Each row comes from the steps of one path. Every step used is in the known rows, and no mark comes twice. Write the path behind each row, first mark first.
Known rows
M/L/W/K/Y/U/Q/J: [ 27  -7  30   4   0  13 -14  16 -12  25  12  28  28 -11   9  -4 -45  21
  23  10  -7  17 -16 -16  10  -9  45  34 -23  21  17  29  10   1   4   3
   3 -10   4  -6  21 -27  14  24  -6  -1 -14  16  28  -1  61  17   1  17
   4 -25  -7 -13  18]
K/Y/U/Q/J/Z: [ -6  -7  15 -12 -11  10  -2  30 -21  17  17  11  17 -36  -4 -24 -45  -3
  12 -20   4  39 -29 -28  17 -12  26  14 -16   9   3 -10  -1   5   4  -9
   3  17  14 -35  15 -19   3  41  -4 -20 -11  -1  18   9  40  14   2  29
 -14 -17   8  -9 -10]
U/Q: [  3   2  -5  -2  -2   4 -11  -3  -7  14   6  -8   9  -1   1  -8   3  -2
  -1 -12   1   9 -12 -17  -2  -8  -4  -3 -16  -5  -4   3   1  -2   0 -12
  10   0  -3 -15  -1  -6   3  11  -4  -7  -1   4   3   1   7   3   4   8
   4 -10   4  -9  -5]
Z/E/P/J/Q/U: [ -8  27  13   3   4 -20  39  -9  -7  12  17  41  14 -21   2 -20   2  32
   4  11  22  38 -40  12   3 -10   6  42 -16  31 -21  -5 -13  34  10  -5
  23   8  -4 -25  38  -2   4   4 -15  10 -21   7   6  -6   2  -7  27  16
 -14  22   8 -17   4]
P/E: [  0   4  -8   3   1   0   8   1   1   5   8   3  -4   5  -7   5   5   7
  -1  14 -12  16 -14   3 -10  -1  -8  11   1  19  -4   3   0  -1  13   9
   2   1   0   3   4  -3  -5 -13  11  16   0  -5  -3 -10   6  12  -6  -3
   7   3   5 -17   4]
S/P/J/Q/U/E: [-35  12  -9  -8  -3  -2  34  25 -19  21 -17  29  12  -4  -6  -3 -17  11
  -3  12  16  17 -34   6   9 -30  23  36 -23  30 -28 -20  -4  26  -3  -9
  25   8  -4 -18  41 -10  -3  29   6 -10 -25   3  10 -25  16  26  21  30
   0   5  11  -9 -16]
W/K: [ 12   0  -3   6   6 -11 -16  -3   6   7  -8  -6   9  11   8  13 -11  12
   2  13  11  -8   6   2  -7   7  -5  -1   5   5   0   6  -2   3  -5  10
  -2  -3  -8  -2  -6   3   4 -18   1  -3   4   2   0  -7   4   1   2  -8
   1  -4  -9 -14   7]
P/J/Z/E/U/Q: [-21  17   0   0  11   2  19 -10 -26  22   4  17  13 -14   8 -45 -11   6
   1   2   5  44 -48   2   6  -9   6  23 -17  24 -13 -20  -5  19   2   0
   6  18   6 -29  18 -16  -3  16  -3  -5   4   8   0   7  32  -5   6  20
 -11  12   7 -38 -10]
Z/E/P: [  7  15  11   5   4  -7  15 -23   5   3  11  23  13   4   1 -11  13  25
   8   3  23   6 -13  14  -6   7  -1  11 -21   1 -14   1  -7  14   9  -7
  16   0  -3 -13   8  -5   1   1 -15   7 -11   4 -10   9 -13 -26   6   8
 -22  15   1 -12  -2]
L/W/K/M/D: [ 35  -1  33  19   0  -2 -10  12  -1   1  -6  25  26   2  19  15  -9  24
  24  31  -2  -5   4 -23 -11   2   9  10   5  31  16  18 -17  -7  -9  15
   1 -41  12   8  -9 -12   5  12  13  14  -9  19  36  -6   3  10   4 -22
  16 -12  -6   8  17]
C/S/P/E: [ -2   5  -6  -4   4   9  22   7   3   3   0  27  -4   9 -19  16   3   1
  -8   9 -16   2   4   9  -8 -21  -5  10 -14  22 -13  -6  12   5  11   2
  22 -12  24  13   5 -21  -8  -3  18  16   3   3 -17  -9  -2  -3   7  21
   9  18  21  -6 -14]
M/L/W/K/Y/U/Q/J/Z: [ 25  -9  27  -4   3   8  -8  43 -19  31  14  27  35 -20  13 -12 -47  12
  18   6   7  27 -19 -18  18  -9  40  30 -12  26  16  17   5   1   4  12
   6  -1  15 -14  27 -32  12  37  -2  -5 -17  22  45   8  63  25  -4  18
  -6 -27 -10 -18   7]
Z/E/U: [-11  16   7  11   9   0   9 -29 -17 -10  -9  12  -5   4   8 -24  -9   9
  10   2   1  11 -14  19  -8   3  13  18 -18  10  -5  -8  -1  18  -1   2
   5   9   1  -4  -2   1   4  -2 -11   9   4 -10 -16  12   8 -22   3   9
 -16  21   2  -9   8]
L/M: [ -2  -8   7  -3  -1   0  13   3  -6  14   1   4   5  10   9  11 -14  -1
  -2  13  -1   0  11 -11  10   2  17  -1  -4 -10   3   1  -1 -11  -2   2
   3  -4   9  -1  15  -6  14   8   8  -2 -18  -2  12   0  13   2   7  -3
  -1  -3   5   1  -6]
W/L/M: [ 13 -10   1  -7   5  -4   6  15  -7  12   2  -4  22  19  20   9 -25  12
  -7  22   1  -8  10  -9   2  -1  13   8   3 -31  10  12  -3 -19 -10   8
 -10  -1   3  -5  15  -4  10  -1  15  -3 -19  12  12  -4  21  -4  12   6
   2  -6   1   1   2]
U/Q/J/Z: [ -8   5   2  -9  -5   9  -1  20 -18  13   7   9  22 -15  15 -16 -20  -1
  -3 -18  21  26 -15 -14  12 -17  -4  13 -15  -2  -7  -4  -3  -6  10  -7
   9  14  -2 -22  17 -11   7  30   3 -21 -16   5  14   8  23  16   9  17
  -6 -11  15 -12 -16]
D/M/L: [  7  -1   6  -8  -7  -1   8 -17   4  -6   6 -16  22  14  17  -2  -7  15
 -11  10  -4  -4  -4  14   4   8   7  15  -7   1  10   2  15 -16  -4  12
  -3  -7 -11   2  16 -10   0 -15  -1  -1  -9   6   9   1  19  16 -11 -10
  12 -24  -8  -7  -6]
D/M/L/W/K/Y/U/E: [ 19 -22  12   3  -7  -4  -2  10  -8  21  -9   5  37  26  16  13 -36  26
  17  27 -20   3 -15 -12   9  14  46  19 -17  22  14   6  -2   7  -9  20
   2  -9   9 -15  19 -27  14   7   3   0 -13  -4  34  -8  73  23 -22  -4
   5 -40 -35 -23   6]
W/L/M/D: [ 21   7  14  -7   4   0   1  21 -14  14   6  -1  30  15  19   2 -33  28
  -3  41  -1 -10   5  -3  -1  -5  17  17   6 -14   9  16  -7 -25 -14  14
  -4 -14  -4  -1  16  -7   3   8  10  -5 -20  26  30  -3   6   1  13   1
  12 -12   2  12   6]
U/E: [-14  -2  -9   4  -4   4  -6   8 -10  13 -11   1   4  18  -5   2   3  10
   6   0   3   0  -9  -8   0  -1   2   2 -15  -5  -9  -5  -7   6  -1  -3
   9   7  -9 -14   4  -4   1  11   6  -7  -4  -8   3  -6  18   9  -6   7
  -3 -11  -7  -8 -10]
P/E/Z: [  8  14   0   7   2   6  17  -7  -4   7  13   0   0   2   3 -17   4  12
  -7  13  -3  28 -14   6  -9  12  -8  17 -14  39   0  -2  -3  -2   4   4
  -3   3  -3 -19   8  -3  -4 -14   3  26   2  12   2  -2  -3   9 -12   1
   1   1  -6 -21   0]
L/W/K/Y/U/Q/J: [ 17 -12  21   6  -3   3 -13  10 -12  23  -4  32  23 -12  15   5 -44  12
  26   3 -10  22 -12 -34   5 -11  39  18 -20  18   5  16  -4   8   8  -5
   0  -6  16 -16  10 -17  19  26  -3 -11  -9  -1  17  -4  56  12   5  15
  -1 -14  -1 -14  18]
Y/U/E/S/P/J/Z: [-30  -3  -3 -17   4   7  40  30  -2  24   7  31  28   8  -8 -35 -24   8
  -5   4   2  13 -29  22  18  -1  28   4 -13  41  -9 -33  -5  29   1   1
  -6  13  14 -27  35 -26 -14  16   3  -9  11  16  -1 -11  40   9  -9  45
 -20   2   5 -50 -35]
L/W: [ 11  -7   6   6   3   3  10  14  -3   4  -8  25   5   4  14   5   7  -5
   8   8 -11   4   5 -12   6  -4  11  -1  -3  10   2   9  -5  -2   7   3
   1  -8  16  11   6  -8  11  17   9   6 -10   7  17   4  13   1  -2  -7
   5   1   0   4   8]
K/W/L/M/D: [ 17  -3  16   5   9   5   3  20 -18  11  10   5  35   6  10  -9 -24  25
   7  45  -7  -3  -2 -16  11   8  21  20   0 -11  25  18  -4 -19 -17  20
  -8 -26   7  -8  13 -12  -6   7  13  11 -30  23  38   2   1   3  28  -4
   7 -17  -8  21  13]
D/M/L/W/K/Y/U/E/Z: [ 27 -14  19   7  -6   3   7  -2 -16  21  -3   4  40  23  23 -10 -37  33
  11  26 -10  15 -19 -12   9  25  45  24 -36  44  18   2  -5   5 -20  16
  -4  -4   4 -37  23 -30  11   5  -4   9  -9  13  37   2  62  18 -27  -1
   0 -47 -45 -27   0]
S/P/E/U: [-13  13  -7  -1   7  13  34 -22  -8  -2 -13  15 -10  11  -3  -2 -18   0
  -3  20  -5  19 -20  36 -20  -5  16  19 -10  28 -15 -18  15   4   7   2
   6   4   4  13   7  -6 -15   4   3  15   3  -6 -23  -3   9   8 -14  12
 -10  25   7 -32  -9]
Q/U/E: [-23  11  -2   4  -6  -2   1   6 -15   7 -13   1   6  10  -7  -5  -7   8
  11 -10   9  13  -9  -7   8  -6  11  16 -21   8 -15 -11   2  16  -4  -4
  18  21 -17 -22  11   8   8  18  -4  -6 -20 -18   9  -8  26  17   5   8
  -9 -10  -5   3   0]
K/Y/U/E/S/P/J: [-32 -12   8  -5 -10  15  30  -7   1  27   6  38  16  -1 -24 -23 -30   3
   6  13 -18   7 -36   4  10   1  46  15 -28  25  -5 -23   2  26  -1  -4
 -15  -1  15 -30  22 -35 -15  14  -1  -7  11   9 -17 -19  51   9  -8  47
 -18   0  -4 -29 -20]
Q/U: [ -8  12   5   0  -2  -6   6  -4  -4  -3  -3   1   3 -10   1  -7 -10  -2
   6 -10   7  14  -2   0   7  -4   8  14  -4  12  -6  -8  10   8  -2  -1
   6  13  -8  -9   7  13   6   8  -9   1 -15 -11   5  -3   7   6  10   1
  -7   4   2   9  10]

Write each row's path
[-11  17 -13  -2   6  17  28 -25 -14  12  -8   7   1  10  -3  -9 -16   0
  -6   9  -4  27 -33  19 -22 -15  13  16 -25  22 -18 -15  14   2   5 -11
  14   5   3  -4   7 -12 -12  14  -3  10   0  -3 -21  -2  15  11 -11  21
  -7  15  12 -38 -18] | S/P/E/U/Q
[ 12 -13  -5   9  10   2  -8  11  -6  -5   5   0  22   0   3 -14  -7   9
   7  13  -1   2 -12  -9   2   9   1  14   4 -19  22  13   1   2 -10  11
 -17 -10   7 -12  -2  -4 -13 -10   9  12 -10  11  10   1  -1  -4  22   3
  -3  -7 -16   7  14] | K/W/L
[ -8  19   2   5  -7  -3  14 -11  -7  12  -2  13  10  14  -4   2  -2  21
  13  -6  23  26 -16   3   2   6   7  15 -28   2 -24 -13   0  16   0 -11
  21  22 -23 -32  14  11   3  19 -18  -1 -23 -15   3   0  23   7  -4   8
 -25  -7 -15 -16 -13] | Q/U/E/P
[-18  20   1  -3  -1   6  44  20 -28  16  -4  45   9  -3  -7 -20 -10  15
 -12   0   7  27 -20  -3  13 -24  11  35 -45  48 -17 -23  -7  31 -14 -14
  30   7   8 -39  36 -19  -1  21   6   5 -12  17  11 -10   7   9  27  43
   0   1   9  -7 -25] | C/S/P/J/Q/U/E/Z
[-15  18   4   4  -5  18   3 -32 -25   0  -6  12   0  -2  19 -20 -28   5
   3 -12   1  31 -15   1  -5 -12  13  21 -28  -3  -6  -4   9   1   6 -14
  -3  16 -19 -11   4   0   4  15 -13  -9   0 -11 -17  10  30   6   1  17
 -11   2  12 -22  -2] | E/U/Q/J
[  3   9   2  -8   1  -2  33   4   7  22  18  24  12 -12   3  -6   1   9
  -5  14  18  34 -27  16   8   5  -4   8   9  13  -8 -19  -7   5   8   3
  -2   7   2 -18  23  -9 -15   5  -1  -1  -6  21   8   5  19   7  -9   2
 -20   2 -10 -40 -24] | E/P/J/Z
[ -9  17   1   9   7   5   0 -33 -26   3  -3   5   7   3   6 -33  -7   8
   8 -11   4  19 -27   0 -10  -4   8  15 -33   4 -12  -5  -1  16  -2 -12
  12  10  -3 -20  -1  -6   7  10 -16   2   4  -6 -11  13  11 -20   6  15
 -12  11   7 -18   2] | Z/E/U/Q
[ 24  -8  31  10  -1   8   6  15  -1   0   8  28  10  -5  11  -1  13   3
  16   7 -10   1  -2 -15   2  -1  21  15  -3  10  29  19   2 -14  -2   6
   3 -29  17  11   6 -22   5  17  13  30 -17  18  28   4  20  11  -2 -10
   8 -10  -5  15   9] | K/M/L/W
[ -9   5  -9  -6   3   7  26   3   6   9  -4  13   4   7 -10   7  -3   3
  -4  19   1   0 -12  24 -11  -9   5  16  -8  24 -18  -7  11  -2  13  -1
  14  -9   8  10  13 -13 -10   2  12   8  -9   1 -12 -14  -3  11  -3  10
   3  15  12 -14 -10] | S/P/E
[-24  16   5   3  12  -1  27 -10 -16  10   1  27   5 -13   7 -36 -13   6
   5  12   5  35 -35  18   7  -1  11  25  -2  27  -8 -22  -8  23   4  15
  -4  15   9 -11  19  -9  -6   2   0   3   4   4  -4   6  27  -8   3  12
 -15  21   0 -28  -3] | P/J/Z/E/U
[ -5  14   2   7  -3  -5  19  19 -35   7  -1   4  12   0   7 -27  -9  16
  -5  -9  21  31 -19 -11   3   0   4  26 -36  31  -9  -9 -17  22 -16 -10
  20  26 -13 -49  22   2  11  23  -6   9 -16   4  28   3   0  15   7  19
 -10 -14  -6  -1  -8] | J/Q/U/E/Z
[-17   6  10   4   6   4  22 -21   6  -4   2  26  27  12   5 -31  -4   9
  -3  -3  17 -24  -4  30  -1   2   9  14 -31  12 -11  -8   7  17   5  -5
   2  -9  16  -6  12 -23   0  -2  -3   1   2  14 -21   2  -9 -27  12  33
 -20  26  23  -2  -8] | Z/E/S/P
[  2   8  -4   2  -6   3   9 -11  -4  17   1  12   9  22  -4   8   9  23
   7   3  16  12 -13   3  -5  10  -1   0 -21  -8 -14  -8 -10  11   1 -11
  12  10 -16 -22   6  -4  -5  10  -8   0  -9  -5  -4   2  13   0 -13   6
 -21  -9 -14 -27 -21] | U/E/P
[-24   9  -5   0  -4  -8  19  22 -22  20  -2  21   6  -5  -4  -7  -7  15
   1  10   3  32 -33 -11  12 -17  10  33 -11  27 -14  -9 -13  26  -1  -1
  16  16 -12 -27  33   0   4  16   3  -4 -18  -4  18 -21  29  28  18  17
   6  -6   2 -13  -2] | P/J/Q/U/E
[ -2  -1  -5  -4   1  -6  16  18  -7  12   9  19   0 -17   1  -3   1   8
 -11  18  -7  16 -24  -6   1 -14   0  16   9  18   2   2 -16  13   3   3
  -1  -4   5  -4  22  -9  -3  -2   9   3   2  16  10 -14   0  14  12   6
  13   4   9 -13  -3] | P/J/Q
[-22   0   0  -8   3   7  39   3  10  15   8  31  29  -8   7 -27 -16  -9
 -16   9  11   6 -18  24  14  -3   9   9  -3  26  -5 -25   6   8   7   7
 -18  -1  19 -10  26 -27 -17   4   8  -8   7  29  -6  -7  17   8   0  31
 -18  13  15 -31 -29] | E/S/P/J/Z
[ 34  -2  13  10  13   0  -7  16   3  13  -4  16  16  16  18   9  -7  15
   7  27   0 -10   9   9   1   4  13  14   0  17  13  28   7  -5  -4  19
   2 -17  -1  21  12 -12  10  -6   2  14  -8  21  28   0  26   7  -6 -11
   9 -13 -16 -10  15] | M/L/W/K
[-27   9  11  -4   1  11  18   0 -15  11   7  35  50  -5  19 -48 -24   9
  -7 -20  38   3 -17  14  10 -16   5  26 -49   9 -17 -11   7  14  17 -10
   8   5  13 -27  28 -32   4  27   2 -20 -14  18  -6   9  11 -10  21  49
 -27  12  38 -13 -24] | U/Q/J/Z/E/S/P
[ -3  20  12  -3  -1   1  12  -5 -14  19  17  31  34  -9  17 -28  -7  28
   6 -15  44  31 -27   2   6  -7  -8  24 -37  -1 -20  -4  -7  10  20 -14
  23  14  -3 -36  24 -16   7  29 -10 -17 -24   8   4  18  12 -11  14  23
 -26   2  16 -23 -17] | U/Q/J/Z/E/P
[-16  11   8  -2   2   4  -1  15 -23  13   8  19  31 -15  14 -32 -12  14
   5 -17  30  18 -20 -11  11 -20  -5  27 -29   3 -14  -3  -5   8  16  -6
  20  12   2 -27  21 -16  14  27   3 -21 -23   3   9   8  14  -1  24  25
 -10  -1  25  -4  -6] | U/Q/J/Z/E
[-27  10   1 -11  10  -1  33  18   0  19  -5  33  23 -13  -3 -24  -8   8
  -2  15  24   2 -28  27  13 -16  13  23  -9  28 -23 -25  -4  13   8   4
  13  -5  23  -6  35 -25 -11  20  14 -15 -13  20   1  -8   3  -6  17  23
 -10  19  14  -9 -16] | S/P/J/Z/E
[-20   4   6   0   8  -4  39  -5  -1   9   8  48  26  -6   6 -35  -3  14
 -14  16  11  -7 -28  22   1 -14   6  28 -25  30 -12  -5  -9  30   9  -1
  -2 -12  21 -10  33 -30  -5  -3   6   6   5  27 -11 -12  -8 -14  23  40
  -4  30  32 -18 -11] | Z/E/S/P/J/Q
[  0   7  -8  -1  -5  -4  26   8 -11  29  11  30   7   9  -2   3  10  27
  -6  23  10  29 -37  -3  -3  -4  -1  15 -13  10 -15  -5 -24  23   4  -8
  10   6 -12 -28  27 -13  -8   9   0   5  -7  13   8 -11  18  12  -2  13
  -7  -5  -8 -37 -25] | U/E/P/J/Q
[-43  13   2   1  -7  10  33 -15  -1  17  -8  33  25  12   0 -23 -18   6
  -1   4   6   7 -25  20  15  -7  23  29 -33  28 -23 -26  12  24   3  -4
  -3   9 -10 -21  28 -13  -8   9  -1  -9 -11   4 -17 -22  44  17   7  37
 -17   7   8 -23 -18] | Q/U/E/S/P/J
[-26   4  -1  -1  -3  -3  31  14 -20   4  -8  22  26  10   4 -23 -19   5
 -10 -12  21   1 -12   7   2 -11  12  21 -36  20 -16 -15   0  29  -5  -9
  16  14   0 -30  23 -10   5  24  -3  -1 -13   3   7  -4   6   9  11  41
 -19   5  18  -8 -19] | J/Q/U/E/S/P
[-35  -2  -6  -4  -2  11  35  15  -2  27  -3  32  34  10   1 -24 -14  -1
 -12  10  14   5 -26  14  16  -1   9   9 -18  24 -15 -30  -2  16   5   5
  -8   8  10 -24  28 -30 -14  13  13 -13   1  21  -2 -11  37  15  -6  36
 -22   0   6 -37 -38] | U/E/S/P/J/Z
[ -2  14  -2   1  -5 -12  22  10 -21  12   1  19   9   6   0   1  -1  20
   2  -4  28  32 -22  -4  -3  -3   3  19 -25   9 -18  -7 -14  27  -3 -11
  30  22 -16 -36  19   5   5  25 -16   5 -23  -9  18   1   4  10   4  14
 -22  -7  -4 -15 -14] | J/Q/U/E/P
[  6  11   9  -2   8 -10  20   4  -1  12  13  20  23  -4   3 -18   5  18
   3  -3  34  18 -17  17   4  10  -9   9 -12   5 -15 -13 -12  14   6   1
  18   8  11 -21  14 -10  -1  14  -6   1 -12   9   9  20  -8 -20   1   9
 -30  10  -2 -17 -16] | J/Z/E/P
[-18  21   1  -3  -5  -3  34   9  -8  32   6  26  18  -2  -1 -10  -5  16
   7   5  23  49 -37   6  17   1   6  24 -11  23 -24 -30  -6  19   5   1
  14  26 -15 -36  33  -1  -7  22  -6  -8 -26   3  14  -6  42  22  -3  13
 -27  -7 -15 -37 -24] | Q/U/E/P/J/Z
[ 28  -9  11   5   3  -9   1  -7   7   7 -10   3  34  28  41  16 -13  22
  -3  29  -3  -7   5   9   3  10  14  14  -5  19  13  18   7 -11  -3  25
  -7 -19  -1  13  16 -14  14 -17   5   4 -13  11  26  -2  39  16 -11 -25
  16 -23 -17 -19   9] | D/M/L/W/K
[ -3  19  13   4   3  -5  24 -31   9  18  15  37  11  -1  -3 -14  12  30
   8  19  11  18 -30  22  -1   2   3  23 -16  14 -15  -4  -9  18  15  -3
   5  -4  -4 -10  23 -11  -8  -9 -10   3  -6  13 -15  -7   8 -18  10   8
 -13  18  -3 -24  -2] | Z/E/P/J
